Each row comes from the steps of one walk. Every step used is in the known rows, and no mark comes twice. Write the walk behind each row, first mark first.
(in the rows, 100 means zero)
Known rows:
q a r: [116, 112, 110, 107, 94, 91, 98, 94, 107, 101, 119, 107, 86, 89, 44, 90, 125, 88, 91, 144, 85, 98, 77, 77]
q c: [128, 102, 104, 85, 90, 63, 101, 78, 71, 99, 141, 108, 92, 79, 85, 82, 109, 121, 91, 111, 102, 103, 99, 91]
h r l q z: [108, 110, 117, 87, 95, 54, 113, 153, 71, 97, 120, 101, 56, 71, 128, 88, 85, 80, 137, 112, 85, 102, 126, 59]
l q c: [125, 99, 127, 93, 109, 73, 100, 84, 96, 105, 127, 86, 94, 75, 100, 89, 111, 124, 114, 100, 109, 106, 101, 87]
r h q c: [115, 107, 96, 88, 76, 45, 103, 65, 124, 104, 143, 131, 100, 91, 120, 74, 81, 136, 55, 92, 101, 108, 117, 70]
h q z: [114, 92, 114, 102, 64, 55, 94, 122, 89, 88, 142, 109, 92, 87, 117, 84, 64, 87, 83, 100, 100, 115, 108, 74]
e q z: [113, 119, 121, 92, 92, 75, 96, 134, 67, 86, 138, 104, 105, 89, 86, 83, 106, 84, 97, 108, 88, 115, 114, 80]
h q a r l: [102, 98, 114, 100, 84, 96, 101, 84, 103, 100, 133, 102, 77, 91, 83, 88, 91, 68, 66, 156, 75, 118, 113, 53]
e q a: [114, 121, 130, 95, 102, 85, 96, 102, 81, 92, 138, 92, 105, 92, 67, 82, 138, 94, 123, 139, 81, 110, 103, 58]
h r a q: [112, 127, 54, 108, 89, 80, 116, 115, 65, 102, 81, 119, 66, 79, 80, 78, 105, 146, 103, 121, 93, 121, 127, 97]
h q: [121, 76, 93, 133, 67, 66, 98, 108, 108, 97, 144, 106, 84, 85, 105, 80, 88, 85, 107, 106, 112, 115, 96, 78]
e q a r h: [101, 144, 110, 100, 107, 93, 101, 97, 140, 103, 119, 126, 109, 104, 49, 81, 141, 104, 69, 135, 73, 104, 105, 63]
c q: [127, 87, 80, 130, 78, 57, 118, 116, 90, 89, 99, 126, 78, 80, 108, 77, 106, 149, 132, 94, 89, 103, 85, 89]
z q a: [125, 85, 144, 92, 92, 69, 95, 108, 100, 85, 115, 124, 96, 88, 56, 78, 103, 98, 158, 125, 82, 94, 79, 91]
l r: [135, 73, 113, 134, 91, 88, 108, 128, 113, 93, 141, 97, 62, 79, 102, 77, 122, 81, 104, 114, 111, 88, 39, 98]
r a q: [109, 118, 73, 109, 91, 100, 106, 122, 75, 99, 72, 121, 87, 78, 56, 82, 105, 141, 76, 110, 81, 122, 116, 105]
r l q z: [104, 99, 137, 88, 94, 77, 104, 158, 81, 93, 111, 104, 79, 71, 106, 92, 84, 80, 112, 100, 74, 103, 117, 69]
a r l q z: [102, 105, 126, 98, 104, 98, 103, 143, 99, 100, 106, 103, 78, 77, 87, 97, 89, 65, 78, 114, 75, 109, 112, 82]
a r l q e: [101, 123, 120, 121, 95, 111, 93, 96, 117, 109, 88, 87, 76, 77, 90, 88, 123, 68, 106, 126, 80, 117, 119, 65]
z q: [132, 70, 113, 120, 86, 71, 98, 126, 100, 88, 118, 135, 90, 83, 65, 73, 97, 91, 158, 100, 100, 99, 80, 117]
h r l q c: [118, 108, 111, 77, 109, 60, 116, 91, 70, 107, 135, 93, 60, 70, 131, 84, 103, 112, 130, 122, 97, 107, 130, 66]
a q z: [116, 105, 99, 95, 96, 73, 101, 148, 62, 94, 95, 112, 113, 83, 74, 82, 98, 124, 73, 104, 79, 99, 104, 97]
e q: [121, 105, 101, 123, 97, 85, 100, 121, 85, 94, 140, 102, 98, 87, 74, 79, 130, 85, 124, 113, 100, 117, 102, 84]
l q z: [114, 102, 133, 104, 93, 69, 96, 150, 99, 95, 113, 97, 91, 76, 97, 93, 93, 94, 120, 89, 95, 100, 97, 82]
a q: [124, 91, 80, 124, 101, 83, 104, 136, 80, 102, 97, 108, 108, 80, 61, 75, 122, 124, 99, 111, 92, 101, 89, 101]
r h: [114, 104, 77, 121, 75, 55, 106, 135, 133, 101, 113, 153, 87, 85, 74, 73, 112, 113, 102, 89, 90, 87, 84, 83]
z q a r l: [113, 89, 138, 88, 102, 99, 102, 103, 97, 90, 106, 129, 83, 88, 45, 82, 98, 71, 115, 150, 63, 102, 93, 91]
a r l: [113, 92, 84, 120, 90, 100, 109, 123, 91, 101, 118, 123, 69, 79, 61, 85, 108, 63, 81, 131, 82, 107, 97, 89]

Write each row's walk:
[113, 99, 111, 114, 83, 88, 95, 72, 122, 101, 135, 96, 90, 96, 77, 89, 100, 83, 75, 145, 95, 115, 95, 66] | h q a r
[124, 118, 117, 83, 108, 77, 100, 72, 64, 96, 152, 93, 110, 87, 88, 80, 123, 115, 91, 119, 102, 121, 119, 85] | e q c
[105, 125, 97, 102, 90, 76, 102, 103, 149, 105, 105, 140, 91, 97, 47, 83, 123, 109, 70, 127, 75, 86, 82, 69] | q a r h
[123, 88, 100, 131, 88, 70, 112, 136, 154, 97, 129, 132, 68, 86, 105, 70, 120, 102, 81, 97, 101, 76, 43, 90] | l r h
[124, 102, 128, 113, 72, 71, 83, 91, 103, 89, 99, 121, 97, 86, 81, 69, 107, 92, 161, 106, 94, 108, 97, 97] | z q e
[118, 98, 73, 110, 80, 57, 119, 132, 65, 98, 134, 123, 48, 74, 103, 75, 105, 79, 141, 130, 90, 99, 108, 69] | h r l
[111, 132, 108, 113, 90, 119, 98, 86, 95, 96, 65, 88, 73, 81, 101, 75, 122, 132, 61, 124, 84, 119, 90, 90] | l r a q e
[112, 95, 130, 109, 82, 70, 105, 97, 166, 96, 142, 108, 76, 97, 129, 74, 102, 105, 68, 121, 93, 87, 57, 52] | l r h q a
[120, 100, 99, 98, 71, 44, 114, 130, 71, 80, 98, 128, 83, 82, 122, 83, 81, 143, 104, 89, 78, 101, 95, 85] | c q z
[115, 120, 93, 118, 87, 86, 90, 98, 83, 103, 78, 94, 112, 83, 78, 71, 134, 127, 106, 115, 84, 106, 108, 79] | a q e
[106, 129, 109, 111, 84, 69, 102, 105, 89, 106, 101, 86, 55, 72, 132, 78, 121, 84, 166, 123, 89, 110, 130, 42] | h r l q e
[108, 104, 103, 97, 91, 85, 121, 95, 85, 91, 89, 120, 70, 86, 86, 86, 108, 124, 90, 142, 51, 106, 98, 64] | c q a r l
[121, 98, 106, 118, 81, 104, 109, 114, 107, 90, 116, 112, 44, 76, 96, 84, 105, 99, 80, 115, 102, 111, 65, 101] | l r a
[113, 130, 89, 69, 101, 93, 106, 72, 51, 101, 85, 114, 96, 78, 71, 83, 97, 171, 44, 114, 82, 128, 132, 107] | r a q c
[119, 103, 110, 102, 82, 56, 115, 99, 90, 86, 97, 115, 83, 86, 100, 82, 113, 154, 132, 118, 71, 97, 84, 64] | c q a
[124, 91, 134, 100, 98, 91, 95, 92, 118, 92, 110, 122, 95, 94, 37, 83, 107, 83, 125, 138, 84, 100, 77, 103] | z q a r
[102, 131, 92, 78, 86, 88, 103, 134, 56, 90, 70, 124, 93, 80, 68, 87, 81, 142, 52, 103, 70, 122, 130, 102] | r a q z
[119, 103, 96, 118, 104, 118, 113, 119, 97, 96, 85, 102, 69, 78, 86, 78, 113, 133, 56, 118, 91, 113, 72, 113] | l r a q
[112, 113, 87, 97, 86, 66, 103, 50, 144, 110, 138, 131, 99, 98, 103, 79, 84, 125, 19, 106, 105, 113, 115, 84] | a r h q c
[125, 93, 108, 92, 78, 60, 97, 57, 84, 99, 156, 98, 95, 86, 119, 82, 83, 117, 75, 111, 112, 119, 113, 79] | h q c
[108, 122, 87, 107, 87, 64, 119, 93, 144, 97, 78, 147, 87, 98, 83, 79, 113, 164, 78, 114, 62, 89, 85, 69] | c q a r h
[102, 126, 120, 109, 110, 86, 102, 110, 175, 112, 95, 116, 95, 92, 61, 90, 127, 114, 90, 115, 80, 89, 86, 64] | l q a r h
[119, 118, 93, 121, 63, 57, 103, 82, 91, 89, 81, 111, 84, 83, 125, 73, 117, 148, 133, 100, 82, 110, 99, 68] | c q e
[100, 130, 85, 130, 59, 76, 89, 66, 167, 110, 106, 126, 96, 100, 104, 74, 101, 96, 59, 108, 97, 116, 116, 61] | a r h q e
